Each row was made from one path, in order. Every step used is in the known rows, and no mark comes twice. Write each row's path.
(in the rows, 128 means zero)
Known rows
tedi/digil/famariz: [100 108 174 138 125 107 153 140 111 136 133 157 121 122  91  87 103 104
 106 134 111 152 155 122 113 151 129 141  94 151 116 138 129 135 156  74]
tedi/digil/durir: [153 126 169 115 159 115 168 110 104 117 138 164  93 128 111 125  84 103
 104 168 151 139 116 126  81 117 121 138 108 137 157 127 125 104 138  97]
semote/falunog: [151 135 120 120 160 133 132 134 136 108 147 110 121 145 143 142 128 157
 114 145 144 127 116 124 129 151 128 118 111 113 127 109 105 149 147 125]
musoza/digil/famariz: [ 93  99 179 159 108 148 140 150  96 119 130 145 119 118  93  70 107 123
 105 113  85 129 127 104 153 163 125 148 112 161 123 121 129 118 148 104]
famariz/gakog/gevolin/semote/kase: [ 70  62 175 154 141 154  94 109 125  83 134  55 119 143 137 155 136 161
 146 118 147 134  81  90  98  39  84 142 163 134  77 129 115 131 133 160]
gakog/kase/risam/durir: [ 91 114 133 169 162 129 116  81 125 100 142 151  69 128 154 134  88 186
  65 108 170 144 130 116 119 134 127 124 159 113  70 133 161 127 131  54]
gakog/gevolin/semote/kase: [ 87  81 167 170 160 139 106 101 114  90 119  46 135 164 160 148 156 137
 159 133 129 115 124 129 101  62  72 131 156 102 106 146 117 131 135 148]
semote/falunog/gakog/gevolin: [139 118 172 157 149 181 141 153 137  60 150 116 122 203 158 149 176 149
 155 144  93 145  63  97 109 100 134 164 127 143 125 109  76 142 182 135]
falunog/gakog/durir: [114 152 133 141  99 147 118 134 116  78 112 147 119 171 145 125 147 160
 126 138 106 144 103 104 117 120 139 169 108 123 115 122 151 112 127 110]
semote/falunog/gakog/durir: [141 155 127 130 139 150 114 147 122  57 128 129 116 188 157 142 150 180
 113 157 119 145  88 102 115 145 141 148  95 104 113  97 126 135 152 106]
semote/famariz/gakog: [107  97 149 125 136 103 142 121 111 118 128 180  98 119 105 123 106 148
 117 101 159 158  86  82 108 119 131 135 118 146  77 135 130 133 159 139]
gevolin/semote/falunog/gakog/kase: [105 123 147 160 181 161  92 123 108  38 177  69  93 167 173 120 143 184
  63 155 118 134  92  84 143 127 139 118  90 107 111 120  84 123 137 114]
tedi/digil/famariz/gakog: [ 82  84 185 125 105 123 138 152 122 126 142 166 111 104  69 102  93 131
  99 116 125 175 103  95 113 125 147 150 109 183  82 126 124 139 158  89]
falunog/gakog/kase/risam/durir: [ 92 117 157 177 159 151 112 109 132  56 142 162  52 151 159 128  94 197
  68 107 145 136  97  95 107 129 152 150 145 130  66 127 147 115 150  52]
musoza/digil: [122 116 147 141 145 163 144 144 114 111 135 132 108 110 110  92 104 130
 120 118 112 119 114 127 150 136 126 135 152 137 151 122 126 126 144 119]
falunog/gakog/kase/risam: [ 98 123 155 167 157 157  79 133 123  55 163 162  53 137 124 115 137 143
  89 102 145 141 107 101 138 128 142 151 115 137  63 132 127 123 158  83]
digil/famariz/gakog/kase: [ 49  77 179 141  80 147  83 132 108 108 153 134  96 111 103 108 110 179
  70  96 133 192 108  58 150 140 149 156  94 174  44 120 145 142 156  94]
musoza/semote/kase/risam: [130  82 127 156 169 129  90 126 136  97 139 141  85 103 114 156 122 135
 141  93 184  65 165 151  79 128 104  85 131 120  76 136 142 122 121 131]
kase/risam: [120 124 124 163 155 115  96 125 128 107 132 175  91 114 101 140 132 108
 118 119 162 113 127 134 131 126 109 127 140 122  94 127 122 120 131 114]
tedi/digil: [137 122 149 111 156 123 165 130 132 127 140 139 119 115 116 111 104 101
 127 137 137 133 139 149 115 125 126 127 131 133 138 140 121 137 141  89]
falunog/gakog/gevolin/semote/durir: [103 104 162 209 146 181 148  83 110  39  94 123 113 179 154 140 155 132
 131 133  72 145  84 104  93  54 106 156 155 139 122 126  89  74 133 133]
digil/durir: [140 136 147 127 129 116 126 112 102 111 120 147 102 147 124 135 116 131
 101 159 140 123 105 104  96 121 125 136 107 130 150 118 125  88 116 135]
semote/famariz/gakog/kase/risam/durir: [ 74  75 152 159 175 106 130  78 117  87 130 206  44 114 135 123  66 203
  44  81 209 177  87  74 100 130 129 124 147 133  24 139 172 122 172  65]
gevolin/gakog/kase/risam/durir: [ 88  99 169 154 155 144 129  87 116  93 154 152  79 166 172 154  78 209
  51 116 153 121 129  96 111 137  93 105 155 122  63 138 119 120 141  71]
gevolin/semote: [109 123 124 155 146 118 110 117 107 104 113  91 134 128 140 130 131 119
  99 136 117 111 131 121 137 110 104 111 130 106 147 132 102 104  97 146]
famariz/gakog/kase/risam/durir: [ 69  85 141 149 144 149  94  93 139  82 147 155  51 109 132 141  76 203
  59  91 185 163  89  87 115 118 136 141 167 146  45 121 156 124 141  66]
musoza/digil/durir: [139 120 164 131 153 159 149 120  86 106 129 148  88 124 110  99  94 125
 102 147 127 108  88 105 121 118 115 140 126 145 169 103 122  90 134 129]
kase/semote/famariz/gakog/durir: [ 82 126 131 138 151  94 134 116  87 103  81 197 100 137 114 112 136 141
 100  61 142 167 110  99  97 107 108 153 127 134  99 128 128 116 160 125]
falunog/gakog/gevolin/semote: [ 95 110 175 204 127 163 122 134 112  65 109  98 133 170 151 134 179 115
 138 139  75 125  78 104 122  56 115 163 149 143 137 132  82  98 139 155]
falunog/gakog: [120 142 148 142 128 154 127 149 126  91 134 140 114 150 133 127 137 132
 129 130 105 121  91 113 123 112 157 145 116 152 121 123 112 112 147 129]
gakog/falunog: [115 138 148 112 137 134 108 102 135 155 110  99 108 148 131 117 166 147
 107 136 125 122 106 137 140 132 116 123 119 136 128 112 130 142 147 152]
gakog/kase/semote: [ 89 128 150 146 163 135 117 123 121 111 146 115  82 128 145 103 138 122
  87  79 115 143 149 143 138 120 132 137 128 145 137 132 108 135 141 100]
risam/durir: [111 128 125 138 133 133 164 102 130 129 101 128 125 144 163 137  91 177
 105 137 127 126 117 127 104 129 135 123 150 126 124 132 141 111 125  93]
kase/semote/famariz: [116 133 140 154 196  82 164 121  90 130  95 187 103 133 118  94 140  91
 117  84 128 121 147 139 104 120 116 121 119 136 137 149  89 119 162 125]
gakog/gevolin/semote: [ 97 102 156 188 133 145 123 113 114 103 104  85 146 157 153 141 169 106
 127 142 103 135 111 114 126  64  92 144 161 123 148 135  94 116 121 155]

Which path is each row?
[ 84 124 164 129 191  98 127  99 106 145 100 160  60 133 109  97 161 141
  90  67 130 134  78 118 116 101 111 128 113 171 112 118  99 138 184 164]  kase/semote/famariz/gakog/falunog
[137  98 106 148 123 156 155  91 129  97 105 166 105 122 127 137 113 140
 121 108 120 124 155 135  85 138 120  95 133 141 139 125 141  82 110 136]  musoza/semote/durir
[ 80 104 129 152 132  89 113  99  82  91  76 145 119 133 124 122 130 156
  73 123 159 176  96  62 113 101  94 127 128  94  86 134 148 101 122 141]  gevolin/semote/famariz/gakog/durir
[109 104 138 156 186 119 124  86 139  99 122 140  86 132 147 155  78 196
 122 113 193  92 130 143  69 117  98 114 158 100  58 137 163 127 135  76]  semote/kase/risam/durir
[ 73 104 158 144 170  95 105  80  97 124  94 115  87 124 121 105 146 160
  66 121 148 143  65  82 129 102 101 105 106 128  90 125 119 127 151 181]  gevolin/semote/famariz/gakog/falunog
[ 82 118 169 132 152 144 128 121 111 110 169 122  99 161 151 116 122 140
  76  80 104 119 151 122 138 120  96 116 123 151 120 134  67 131 152 116]  gevolin/gakog/kase/semote
[113 110 180 169 113 169 140 144 131  84 130 129 127 180 143 136 174 127
 166 125  73 145  81 106 113  75 137 180 149 162 119 124  93 119 166 135]  falunog/gakog/gevolin
[103 121 157 139 127 170 111 132 132  77 160 125  88 152 149 114 133 163
  97 111 112 149 106  98 140 121 161 153 109 139  94 131 132 125 154  98]  falunog/gakog/kase
[131 131 132 161 175 143 108 142 117  54 140  86 119 165 152 134 147 150
  94 162 109  99  85  96 129 123 133 115  97 106 136 106  66 115 130 148]  gevolin/semote/falunog/gakog
[ 95  98 177 141 145 146  94 118 116  93 182 149  83 154 136 140 117 154
  67 107 152 128 136 107 144 143  92 108 123 125  55 138 105 135 151 101]  gevolin/gakog/kase/risam
[ 89  93 140 153 151  85 122 107  94  99 104 141 112 110 116 123 117 137
  89 116 152 144  89  68 117  98 115 111 119 122  91 139 111 108 134 156]  gevolin/semote/famariz/gakog
[ 80  88 181 172 159 113 154 127 103 110 105 187  94 145 109 119 159 103
 133  57 112 162  87 110  93  54 109 172 164 185 116 128  77 122 186 144]  kase/semote/famariz/gakog/gevolin
[112 123 149 118  95 142 122 120 102 120 116 133 148 187 153 154 119 163
 110 139 110 128 132 106 122 143  85 124 129 108 107 124 125 128 124 131]  gevolin/gakog/durir
[ 93 119 148 153 194  92 145 103  95 113 131 166  77 134 142  83 129 119
  79  67 134 154 154 129 118 128 115 126 108 127 110 152 117 135 170  95]  gakog/kase/semote/famariz
[115 116 108 165 158 146 131  68 105  78 102 123 113 134 139 132 114 136
 100 133 122 133 134 126 109 103  94 101 138 107 129 129 121  77  98 126]  gevolin/semote/durir
[119 108 145 174 170 144 119 118 121  85 130  66 139 174 171 149 179 138
 122 156 111 136  96 110 131  94  93 127 146 111 145 111  67 131 140 153]  gakog/gevolin/semote/falunog
[ 91 128 169 167 196 118 142 116  91  69 141 178  63 155 143  82 139 130
  80  65 107 146 124 112 112 113 147 146  98 150 109 149  97 113 181  95]  falunog/gakog/kase/semote/famariz
[100  83 157 166 145 162 102 134 123  79 135  76 127 156 144 156 164 150
 110 138 127 164  57  80 127  68 102 142 155 139 116  99  63 128 143 169]  famariz/gakog/gevolin/semote/falunog
[113 126 167 119 195 153 124 128 111  96 195 102  94 191 169 128 126 175
  66  99 113 114 140 125 138 144  98 107 104 135 123 114  42 151 166 107]  gevolin/gakog/kase/semote/falunog
[105  97 133 171 199 105  66 101 118  74 134 102  94 119 126 149 124 134
 111 116 189  77 147 136 109  97  75  94 134  80  69 140 125 121 108 125]  gevolin/semote/kase/risam
[ 63 100 155 141  55 127  89 136 100 109 103 145 129 133  97 123 123 168
  89 112 115 187 103  68 125 139 129 174  99 151  69 109 168 125 136 107]  digil/famariz/gakog/durir
[101 118 147 192 205 154  59 120 111  17 178 112  53 152 148 132 145 156
  47 139 152 125 101  86 147 128 122 120  99 103  76 114  81 122 146 103]  gevolin/semote/falunog/gakog/kase/risam
[114  73 129 160 172 130 127 101 139  98 118 143  88 115 146 169  85 186
 119 102 196  61 158 152  58 135 109  81 160 115  79 136 165 107 109  99]  musoza/semote/kase/risam/durir
[ 97  92 165 189 164  96 155  97  91  99  83 132 135 161 146 124 168  98
 121 133 117 152 120  96 111  79  83 130 149 110 131 152 101 117 157 147]  gakog/gevolin/semote/famariz
[126 133 169 180 186 165 144 152 127  62 142 127 102 199 157 132 190 127
 144 100  68 125  80 131 102  78 135 169 133 169 157 100  33 125 188 135]  kase/semote/falunog/gakog/gevolin
[125 147 121 156 152 142  97 126  99  44 119  97 120 187 174 138 156 169
  84 171 112 125  93  91 126 124 122 126  98  78 129 106  98 113 118 130]  gevolin/semote/falunog/gakog/durir
[ 96 132 147 165 174 174 140  94 110  46 140 166  52 157 142 105 118 147
  90  65  95 140 126 130 102 100 149 153 119 165 112 129 100  92 155  77]  falunog/gakog/kase/semote/durir
[120 103 140 139 189 117  88 105 136  95 150 132  88 121 114 146 113 150
 142 107 194  91 140 148 104 121  96 119 125 108  56 136 148 139 143 103]  semote/kase/risam
[ 51  62 199 146  95 179  99 147  92  94 168 127  81 101  90  64  83 177
  63  85 111 181  92  56 166 149 147 168 116 180  69 108 151 139 166  88]  musoza/digil/famariz/gakog/kase
[146 155 131 148 198 149 133 154 121  69 154 135  85 172 148 122 160 133
 119 100 100  93 101 133 107 120 146 136 101 148 152 105  38 125 165 124]  kase/semote/falunog/gakog
[ 95 111 158 149 175 164 154  75 101  83 154 149  79 173 155 123 101 164
  75  72 104 130 154 128 104 120  89 113 131 149 107 134  82 110 148  87]  gevolin/gakog/kase/semote/durir
[ 86  87 158 127 144 116 119 110 113 106 153 161  73 116 115 109 100 170
  81  91 170 190  97  57 136 125 137 134 113 147  61 136 151 144 171 107]  semote/famariz/gakog/kase
[ 56  76 199 123 108 147 114 132 120 112 169 148  87 103  88  87  84 147
  66 105 134 200 115  79 136 137 151 156 101 178  59 131 144 146 167  53]  tedi/digil/famariz/gakog/kase
[ 68  73 149 184 187  94  74  92  90  71 134 165  51  92 103 121 110 143
  43  91 193 167  94  60 140 104  96 114 124 112  33 143 131 113 147 113]  gevolin/semote/famariz/gakog/kase/risam
[ 37  75 175 180 113 133  89 106 118  87 136 166  58 108 110 119  78 205
  43  82 161 177  99  63 121 139 140 155 128 164  23 121 169 122 151  53]  digil/famariz/gakog/kase/risam/durir
[ 87 109 181 139 186 107 155 108  85 115 148 168  87 171 149 100 116 142
  66  71 114 128 158 109 119 132  91 108 103 141 107 156  82 130 180 114]  gevolin/gakog/kase/semote/famariz
